Known rows, with every step that occurs:
papavob > zufu > seseko > nopid > topud > debev: [  1  -8  10 -16   8  12   3  -2  -3   5   8  -3   6  10  66  -8  -9   0
   8 -39  -1  -8   6   9]
papavob > zufu > seseko > nopid > topud: [  0  -1   9 -23   2  12  -1   0  -6   2   8  -2   1   7  47  -6   2   5
   6 -35  10  -2   3   4]
nopid > topud > zufu > seseko: [  7  -3   5 -58   9   0   3  -1  -5   4   9  -4   4  -4  35  -2   8   3
  -3  -3   6   3   2  -3]
topud > zufu: [  5   1  -6 -22   4   1  -2   0  -1   8   6   0   2   0   0   1   1  -6
  -4  -1   5 -11  -5  -3]
debev > seseko > nopid > topud: [  0   2  -6  -5   5  21  -4  -2   2  -4   5   0   6   2  57 -13  -4  -8
   5 -23   0   8  -1  10]
tobune > bomi > zufu > seseko > nopid > topud > sodok: [  4   6 -13 -44  14  10   8   5   2  -7  11  -1  10  -8  55 -13  14  -7
  -4 -11  -5  12  -6  10]
zufu > seseko > nopid: [  2   3  -2   7  -1  12  -1   1  -6   1  -2  -3   3   1  22   1 -12   6
  -1 -18   1  20  -4   3]
sodok > topud > debev > papavob > zufu: [  2 -11   5   6   5  -1  -2   6   3   9   6   4   2  11  18 -10   6  -4
  15  -7   3 -43   5  11]
zufu > seseko > nopid > papavob: [  7   2  -1  -3   1  14   0   6  -6   3   2  -2  12  -3  20  -1 -11   8
  -5 -16   0  11   0   3]
tobune > bomi: [  5   1   3 -26   3   0   1  -1   3   0   4   1  -1  -4   6  -1  -1  -7
  -2   2  -9  -5   4   1]
debev > topud: [  1  -3  -6  -4  -3   3  -2   1   0   7  -5  -2   1   1   6  -2  12  -5
  -2   0  -6   8 -11  16]
papavob > zufu > seseko: [  0  -2   9   2  -2   2   3  -1  -7   2   1  -5  -2   1  10   4   0   7
   5 -15  13   2   5  -2]
nopid > papavob: [  5  -1   1 -10   3   2   0   5   0   2   4   1   9  -5  -4  -3   1   2
  -4   2  -1  -8   3   0]
debev > seseko > nopid > papavob > zufu: [  3   4  -6  21   1  25  -6   3  -2   5   6   1  11   3  32  -8 -10  -9
   6 -34  11 -12   1   7]
sodok > topud > zufu > seseko: [  8  -2  -7 -25   4   2   1   2   5   6   3  -3   5  -2  10   0  11   7
   2  -1  11  -9  -2  -1]
papavob > zufu > seseko > nopid: [  0   3   3  11  -3  13  -1   0  -7   5   2  -2   0   7  22   1  -9   5
   4 -33  12   3   0   3]
debev > topud > zufu: [  6  -1 -12 -26   1   3  -3   1  -1  15   0  -2   4   2   8  -1  14 -11
  -6   1   0  -2 -16  14]
debev > papavob > zufu > seseko > nopid > topud > sodok: [  0   0  -1 -20   0  11   2  11 -13   3   9   2   7   4  49 -11  13  -4
  13 -14  10   1   8  12]
bomi > zufu > seseko > nopid > topud: [  1   2   0 -25  14   9   1   1  -3  -5  10  -3   4  -1  47  -7   4   6
  -9 -22   4  11 -15   6]
tobune > bomi > debev > seseko > nopid > topud: [  5  -2  -8 -30   9  21  -1  -7   7  -3   9   1   6   0  66 -14 -13 -11
   9 -16  -9  -1   4   7]
zufu > seseko: [ 2 -1  4 -3  0  1  4  0 -5 -1 -2 -5  1 -5  8  5 -4  9 -1  0  2 18  2 -2]
bomi > debev > topud > sodok: [ -1  -5 -27   4  -6   4   6   1   3   7  -8  -3  10   0  12  -5  16  -7
  12  13  -5  11  -5  16]
topud > debev > seseko > zufu: [ -2  -4  -7  12  16  14   4  -5   6   2   0  -3   6  -2  46   0 -20  -2
   4  -1 -10  -7  -5   3]
sodok > topud > zufu > seseko > nopid > papavob: [ 12   1 -13 -26   6  15  -3   9   3  10   7   0  16  -1  21  -5   3   6
  -3 -17   9 -16  -5   3]
seseko > nopid > topud > debev: [  1  -6   1 -18  10  11   0  -1   3   2   6   2   9   9  56 -12 -10  -7
   4 -24 -13 -10   0  12]
bomi > zufu > seseko: [  1   2   0   0   9  -2   4   0  -3  -4   4  -6   1  -7   8   3   2   9
  -9  -2   6  14 -13  -1]

Rows:
[  7   2 -14 -19   0  16  -4   2  -6  16  -1  -5   7   3  31   0   2  -5
  -8 -17   1  19 -19  17] -> debev > topud > zufu > seseko > nopid
[  3 -14  22 -29   8  -3   4   4 -11   7  10  -2   3   4  51  -7  -1   0
   9  -9  -1 -13  10   8] -> nopid > topud > debev > papavob > zufu > seseko
[  0   3 -12 -20   2  13   6   4  -2  -3   2  -1  11  -2  49  -9   9   0
   7 -12   0  21   6   9] -> zufu > seseko > nopid > topud > sodok
[  1   6  -6   9   8  10   0   1  -4  -2   4  -4   3  -1  23   0  -6   6
 -11 -19   5  17 -19   4] -> bomi > zufu > seseko > nopid
[  5  -3  10  -9   0   3   3   4  -7   5   5  -4   7  -4   5   2   0   8
   1 -13  11  -5   8  -3] -> nopid > papavob > zufu > seseko
[  5   2  -6 -46   8  11  -4   1  -1   7  12   3   6   7  42  -9   4  -8
  -4 -21   3 -15  -6   4] -> seseko > nopid > topud > zufu
[  5  -5 -12  27   7  25  -4   4  11   6   6   1  17   9  49 -16  -8  -9
  15 -38   4 -35   3  15] -> sodok > topud > debev > seseko > nopid > papavob > zufu
[  3  -1 -11  22   1  24  -3  -1   0   6   7  -1  12   5  35  -8 -18  -5
  12 -29  11 -16   3   3] -> bomi > debev > seseko > nopid > papavob > zufu
[  5   3 -12 -28   9  22  -6  -2   1   4  11   0   8   3  61 -12  -2 -14
   1 -23   5  -3  -5   7] -> debev > seseko > nopid > topud > zufu
[  3  -3  15  -1  -2  -1   0   6 -15   6   4  -2  -3   0   8   2   1   5
   5  -3  12  -2   5   1] -> debev > papavob > zufu > seseko
[  1  -1 -12  34   6  22  -2  -3   4   3  -1  -2  10   5  50  -9 -26 -13
   7 -24  -9   6  -3  14] -> topud > debev > seseko > nopid
[  3  -7   5 -20   9  11   3  -1  -1   2   4  -3   9   4  65  -9 -13   2
   2 -24 -11   8   3  11] -> zufu > seseko > nopid > topud > debev
[  2  -9  -5   5   6   0   2   0  13   2  -1   1   6   6  18  -8   2  -1
   9  -4  -6 -22   3   9] -> sodok > topud > debev
[  7  -2   8 -17   0  10  -2   2 -11   9   9   1   0   4  32  -2 -16  -1
   9 -13   2 -10   4   3] -> tobune > bomi > debev > papavob > zufu > seseko > nopid
[ -2  -8  -1 -21  22  13   5  -5   7  -2   6  -2   7  -2  71  -6 -10  -2
   6  -3 -12 -12  -1   5] -> nopid > topud > debev > seseko > zufu
[  5  -9  11 -23   9   8   0   5 -10   5   7   0   8   4  63 -10 -13   0
   3 -11 -11   5   2  15] -> zufu > seseko > nopid > topud > debev > papavob
[  2   0   4 -26   4  11   0   1  -4  -2   5  -2   4   1  46  -6  -3   7
   0 -21   0  15   1   6] -> zufu > seseko > nopid > topud
[  3  -4   4   9  -3  10  -2   3 -14  10   5  -1   1   8  26   0 -16   7
  11 -16  11  -4   0   2] -> bomi > debev > papavob > zufu > seseko > nopid
[  3  -8  11 -25   2   9  -1   2 -13   6  11   0   1   9  51  -7  -5   7
  12 -18  10 -10   4   4] -> bomi > debev > papavob > zufu > seseko > nopid > topud
[ -2   5 -22   1   3  23   2   2   4  -5   3   1  13   0  60 -16   7 -15
  12 -15   0  14   4  14] -> debev > seseko > nopid > topud > sodok
[ 10  -1 -14 -52  12  21  -3  -7   5   5  14   0   9   0  69 -13 -12 -17
   5 -16  -4 -12   0   4] -> tobune > bomi > debev > seseko > nopid > topud > zufu
[  5   7  -4 -17  12  10   1   1  -1  -2   8  -3   2  -5  28  -2  -7  -1
 -12 -17  -4  10 -16   5] -> tobune > bomi > zufu > seseko > nopid
[ 13  -2 -16 -44   2  15  -1  -2  -2  18   2  -5   8   0  41  -1  -7  -8
  -3 -10  -9   9 -14  14] -> tobune > bomi > debev > topud > zufu > seseko > nopid
